Each row comes from the steps of one walk. Every step used is in the known rows, and no mark comes twice. Write the walk behind each row, first mark first.
Known rows
notu/rapu/ramaf/sibal/sezi/vigof: [ 36  12   3  15 -11 -16 -27  26 -20 -28  25  21  11 -32 -16 -16  16   5
  26  22 -14  22]
notu/tupep/sezi/rapu/ramaf/sibal: [ 31  20  14  24   7  26 -44 -38   4  10   0 -46 -35  23 -32  -4 -33  11
 -28  27  16  14]
ramaf/sibal/sezi/rapu/notu/tupep: [ 21  24   4  54 -14  38 -46 -30 -19   9   3 -28 -29  26  26 -11 -12  -4
 -50  10  -7  -3]
ramaf/rapu/notu: [ -8  39  -4  28 -15 -23 -26 -12  12 -23 -13  -7  27  -1  31  34 -17  16
   2 -20  15  51]
rapu/ramaf/sibal: [ 17  31   7   6  13 -21 -44  -8   0   2 -10  -6  18 -16 -33  22  12  10
  18  20 -26  49]
ramaf/sibal/sezi/tupep: [ -8   0   9  23 -34  13 -34  -7 -12   0   7  21   8   4 -35  -3  17   7
 -17  17 -38  46]
sibal/ramaf: [-26  17 -12  -1 -14 -26 -40   2   0 -12 -15   5  34 -26 -36  -4 -53  30
   6  11 -11  69]
rapu/notu/tupep/ramaf/sibal/sezi: [-23   0   1  20  21  39 -37  -8   4  41 -14 -12  -2   4  40  -6  14   7
 -16   4   4   0]
rapu/notu/tupep/sezi/sibal: [ -4  10  20  28  -4  35 -11 -60 -11  -9 -15   2 -34  14  27  12 -49  39
 -35 -24  10  36]
notu/rapu/ramaf/sibal/sezi: [ 22  12  10  20  -3  -2 -26  24 -25 -10  14   5  12 -31 -23  -8  42  11
   4  16  -2  39]
sezi/tupep/notu/rapu/ramaf/sibal: [  8  28  27  36 -28  28 -20 -44  -1 -16 -14  -2 -11 -15  -4  -5  11  -3
  38  31  -1  39]
tupep/sezi/sibal/ramaf/rapu/notu: [-19  35  -3  36 -23   8 -21 -39  -6 -22  -4 -15   6 -30  19  13 -32  33
 -58 -34  33  63]
notu/rapu/ramaf: [ 13  15  10  -3  -3 -28 -12  12  -6 -37  -2  17  17 -19 -19   2  -4  27
  38  14   5  60]
sezi/tupep/ramaf/rapu/notu: [-40  17  -4   5 -21   5 -11 -20  38 -11 -13  10  22  14  39  19   3  12
   8   0  15  46]
tupep/notu/rapu/ramaf/sibal/sezi: [ 24  18  14  42 -11  19 -28   7 -12  -8   6 -14   4 -46  -4 -16  20   4
  13   7   4  28]
rapu/ramaf/sibal/sezi/vigof: [ 28   9 -10   4  -1 -30 -39  27  -1  -7  23  17  17 -24 -31  -4   5   2
  13   7 -46  28]
tupep/sezi: [ -6   0   6   8 -10  -8 -19   2  13 -19  -3   0  12  -9 -46  15 -64  48
  -7  -3   0  61]
sezi/sibal/ramaf/rapu: [-17  41   4   7 -37 -16 -41 -31 -14 -38 -10   3  42 -29  10  -9 -20  23
 -16   0  12  61]
notu/tupep/sezi: [-19  -4  14   7  -6   8 -23 -19   9   3 -17 -11  -8  16 -23   4 -69  37
  -4  -3  21  37]
notu/rapu/ramaf/sibal: [ 22  33  17  15   4  -6 -30  -9 -19 -19  -8  -1  13 -23 -18   5  21  14
  32  32   4  44]
rapu/notu/tupep: [-19  17   4  18   3   0 -24 -31   3   5 -28   0  -9  21  29  16 -42  18
   7  -8  -1  32]
sibal/ramaf/rapu/notu: [-32  43 -20  26 -17 -25 -35 -10   8  -9 -17 -16  32 -20  22  19 -27  14
 -12 -19  22  61]
notu/tupep: [-19   8  13   0  -9  -8 -35 -22   3  -5 -25   4  11  19  -2   1 -50  21
  22  12  -1  35]
rapu/notu/tupep/ramaf: [-33   3   0  -2  20  15 -22 -21  23  16 -29  -1   4  14  42   6 -34  22
  18   6  12  22]
tupep/ramaf/sibal: [ -9  21   7  -3  10  13 -45  -8  11   3 -18  -5  37 -16  -8   2  -9  23
  22  41 -11  32]
tupep/notu/rapu/ramaf: [ 14  20  13  17 -12  -4 -15  -5   9 -33 -10  -1   8 -35   1  -3 -28  20
  47   4  12  47]

Which walk is each row?
[-14  12   5   7 -19  11 -26 -26 -14 -26  -3   7   7 -35 -36  -8 -59  50
 -38  -4  -2  72] | tupep/sezi/sibal/ramaf
[ -3   3  27   7 -16  26 -21 -50 -10 -17 -12   6 -16  10  -5  -4 -53  43
 -21  -3   9  37] | notu/tupep/sezi/sibal
[-32  34 -12   8 -26 -34 -45  -1   6 -19 -14 -14  51 -25 -10   2 -34  18
   4   2  23  61] | sibal/ramaf/rapu
[ -3 -10  10  22 -40  13   1   8   5 -24  12  23  -8 -23 -10 -20   7   9
  17  -4  -5  49] | sibal/sezi/tupep/notu/rapu/ramaf
[-47  20  -9  34  -7   4 -28 -30  14  21 -22 -40  -5   1  22  12 -52  19
 -34 -29  63  41] | sibal/ramaf/rapu/notu/tupep/sezi
[ -5  -7  -8  14  -3  33 -25   0  15   2   6 -11 -12  20  39 -23 -31  14
 -33   4   8   0] | sibal/sezi/rapu/notu/tupep/ramaf
[ 34   3 -12   6 -14 -22 -29  35   3 -29  30   1   7  -8 -38 -11 -12  17
 -27   2 -29  43] | sibal/sezi/rapu/ramaf
[  6   4   8  12  -7  45 -52  -8   1  13   6 -25   2  16  11 -39 -10   5
 -23  42   6 -13] | notu/tupep/ramaf/sibal/sezi/rapu
[-18   2   6  27   7  17 -15 -32  12  13 -18 -14 -26  19   7  21 -62  33
 -18 -21  21  36] | rapu/notu/tupep/sezi
[ 36  24  -5   0  -9 -24 -33   2  11 -37   9  -6   7   2 -33   2 -35  19
   0  21 -23  49] | sezi/rapu/ramaf
[-12  13  27  31 -55  29  -7 -36   4 -43 -14  20  -2  -6   2 -15 -42  21
  41  21   5  49] | sezi/tupep/notu/rapu
[-29  43   5  26 -21   8 -38 -63 -15  -9 -27 -12   6  -2  65  -4 -18   8
 -27 -18  30  37] | sezi/sibal/ramaf/rapu/notu/tupep
[ -7  27  21  35 -15  25 -17 -64  -3 -14 -14 -15 -17  17  53  17 -28  27
 -38 -33  43  30] | ramaf/rapu/notu/tupep/sezi/sibal
[ 45  41   6  17  -1  -5 -51 -17  -3 -21   5 -22   3   0 -31   4  -8   4
  -6  38 -26  36] | sezi/rapu/ramaf/sibal
[  0  -2   4  11 -13  -6 -28   4  -5   9  12  18   1  -3 -47   4  45  -3
 -12  10 -42  52] | rapu/ramaf/sibal/sezi/tupep
[-18  49  -5  27 -27  -9 -32 -39 -13 -29 -13  -1  23 -25  42  10 -12  19
 -32 -20  13  61] | sezi/sibal/ramaf/rapu/notu
[ 16   9  -2  11  10 -18 -40  24  -9  10  11   1  17 -25 -38   7  32   6
  -9   3 -32  46] | rapu/ramaf/sibal/sezi
[-22  13  16  -4  17  27 -49 -29   9  23 -31 -15  18   8  13  -9 -15  12
  27  43  10   8] | notu/tupep/ramaf/sibal
[-44  34 -11  26 -12 -11 -38 -34   6  12 -32 -26  13   3  44   8 -32   3
  -6 -15  42  37] | sibal/ramaf/rapu/notu/tupep
[-22  23   7  15  25  36 -38 -39  11  33 -34 -18  -1  14  45   8  -9   7
  12  22   9   7] | rapu/notu/tupep/ramaf/sibal
[-22  32   5  27 -12  -7 -30 -34   8  -2 -27 -16   9  24  55  22 -22   6
   6 -18  33  26] | ramaf/rapu/notu/tupep
[  5  23  19  30 -32  15 -20 -16   0 -41 -15   1  16 -29  10 -12 -54  30
  42  14  15  42] | tupep/notu/rapu
[-10  -9  -1  -5   1  20 -47   3   9  15   2   9  17  -1  17 -33 -21   5
  23  30  -9 -14] | notu/tupep/ramaf/sibal/sezi/vigof
[-19   9  13  21 -44  14 -21 -36  20 -23 -18  13   5   1 -12   2 -54  17
  27  10 -25  55] | sezi/tupep/notu
[-27   4  14   6 -16  22 -30 -49 -16  -3 -16  -4 -11 -10 -15 -20 -65  39
 -36  -2  19  49] | notu/tupep/sezi/sibal/ramaf
[ 20  18 -11  32  -3  39 -40   4   5  -2  15 -18   2  -6  17 -11   0  11
 -46  20 -15  11] | tupep/ramaf/sibal/sezi/rapu/notu
[ 36  29  -5  55 -19  25 -43  -7 -17 -10  15 -17 -10   2   3   0  -8   6
 -54   7 -26  22] | ramaf/sibal/sezi/rapu/notu
[-23  27 -10   6   1 -10 -23   0  32 -13 -14  -8  40  -8  46  22  -9  22
  12  -7  27  40] | tupep/ramaf/rapu/notu
[ -8  17  -1  30 -16  -3 -19 -29  26 -11  -7 -15  -9  22  38  16 -70  17
   4 -26  40  14] | ramaf/rapu/notu/tupep/sezi/vigof
[-37  13   6 -14  -4  -3 -37 -14  30   2 -24 -14  40  14  37  -6 -19  15
  32  14  45  16] | notu/tupep/ramaf/rapu
[  7  11   5  24 -12   0 -44  13 -17   0   6   3  25 -18 -29   1   7  16
 -15  11 -28  39] | ramaf/sibal/sezi
[-41  -5 -11  11 -27   7  -9  11  30  -4   8  17  22   4  35   6  27   9
 -19 -18  11  40] | sibal/sezi/tupep/ramaf/rapu/notu
[-23  -9  10   0   9  29 -47   2   2  33 -10  -7  17  -1   7 -22   7  10
  -1  24   4   2] | notu/tupep/ramaf/sibal/sezi
[-23  19  -2 -14  -9 -18 -33  10  32 -21 -12  -4  58 -12  16   7 -14  26
  25  12  26  40] | tupep/ramaf/rapu
[ 35  22   3  36 -30  17 -51   2 -18 -21  21 -13   9  -1 -28 -16 -14  10
 -38  28 -26  23] | ramaf/sibal/sezi/rapu
